Each row was made from one walk, in order. Every step used is in the known rows, and no mark comes twice. Write each row's walk.
(in the rows, 128 means zero)
Known rows
fotibu > fufe > vavup > buki > lafa > tibu: [148 158 117 146 113 223 114 130 119 145 150 196 116 200 138 199 147 120
  89]
lafa > buki > fotibu > fufe > vavup: [150 154 127 129 114 225 127 132 134 190 146 172 106 144  88 180 139  96
  89]
lafa > tibu: [148 105 135 138 142 136 112 121 138 133 124 125  72 154 124 134 134 113
 125]
tibu > lafa > buki: [107 117 108 134 130 138 111  95 135 141 149 139  91 141 132 146 125 108
 121]
tibu > lafa > buki > vavup > fufe: [108 136 124 155 116 122 117  93  97 122 120 215 123 164 100 177 150  99
  91]
tibu > lafa: [126 131 115 124 134 106 128  87 139 121 140 127 153 146 135 171 119 134
 140]
vavup > tibu > lafa > buki > fotibu > savi: [171 167 152 156 128 134 111 114  89 125 105 222 149 142  89 171 112  99
 125]
fotibu > fufe > vavup: [137 171 122 127 117 215 144 113 156 140 145 118 124 153 124 185 137 115
 112]
lafa > tibu > vavup > buki > fotibu > savi: [187 155 169 122 150 148 124  82 139 140  87 239  95 153  93 180 124 111
 102]
vavup > tibu > lafa > buki: [122 118 125 164 109 128  99 100  93 126 118 179  93 144 125 152 131 111
 113]
fufe > vavup > buki: [130 102 115 119 102 173 138 123 117 166 129 195 121 153 129 175 147 147
  74]
buki > lafa: [122 152 122 140 127 119 116 152 109 115 136 150 187 144 138 123 135 135
 136]
tibu > lafa > buki > vavup: [117 119 122 133 135 120 131  92 134 143 132 189 127 167 113 149 136 100
 108]
vavup > tibu: [143 129 145 159 106 118 116 133  87 114  97 169 133 132 121 133 132 131
 120]
fufe > vavup > buki > fotibu: [161 101 129 112 102 149 139 134 101 196 123 238 164 151  98 196 143 156
  72]
fotibu > savi: [147 179 143 126 146 157 139 129 141  96 120 128 138 128 123 126 113 108
 143]
lafa > buki > fotibu > fufe: [146 164 135 136 121 188 115 135 118 165 149 163 103 124  94 145 116  90
 115]
fufe > vavup > tibu: [146 120 137 150  98 154 126 129 104 139  96 176 135 153 117 167 154 138
  94]

Write each row's walk
[111 152 127 133 117 128 116  99 115 126 111 224 155 146 144 152 142 147
 100] : tibu > vavup > buki > lafa
[134 156 116 125 101 225 142 112 128 152 146 177 113 159 130 198 133 129
  84] : fotibu > fufe > vavup > buki
[123 162 141 166 129 128  88  95 115  94  94 186 105 166 122 172 166 118
 108] : buki > lafa > tibu > vavup > fufe
[139 121 146 133 148 135 114  70 171 129  98 138  51 153 124 149 144 111
 116] : lafa > tibu > vavup
[155 106 130 149 102 141 110 106  94 181 111 230 141 163  89 207 149 126
  84] : fufe > vavup > tibu > lafa > buki > fotibu
[125 108 117 156 102 164 110  96 110 149 117 187  98 165 120 187 153 117
  87] : fufe > vavup > tibu > lafa > buki
[141 131 130 149 142 127 100 145 120 120 132 148 132 170 135 128 141 121
 133] : buki > lafa > tibu
[146 158 113 125 121 202 127  91 146 182 158 171 129 163  97 223 131 103
 102] : tibu > lafa > buki > fotibu > fufe > vavup
[139 113 124 147 123 136  99 145  92 133 134 207 121 174 141 143 139 133
 105] : vavup > buki > lafa > tibu
[134 117 151 166 106 132 117 138  82 137  89 231 107 154  99 112 148  96
  88] : lafa > buki > vavup > tibu
[130 137 148 154 129 137 101  71 133 107  86 164  47 151 111 178 160 113
  99] : lafa > tibu > vavup > fufe
[151 117 138 158 109 106 100 110  77 157 112 221 138 142  93 172 128 118
 111] : vavup > tibu > lafa > buki > fotibu
[149 136 145 153 119  78 136  89  98 110  91 217 191 177 110 179 132 128
 120] : buki > vavup > tibu > lafa
[163 155 144 158  92 215 114 136  93 176 117 212 110 149  82 186 142 100
  81] : lafa > buki > fotibu > fufe > vavup > tibu
[123 127 109 131 102 162 125 148  99 154 137 218 181 169 140 170 154 156
  84] : fufe > vavup > buki > lafa
[141 111 135 130 123 137 112 147 107 179 131 182 111 119  92 124 130 109
 107] : lafa > buki > fotibu
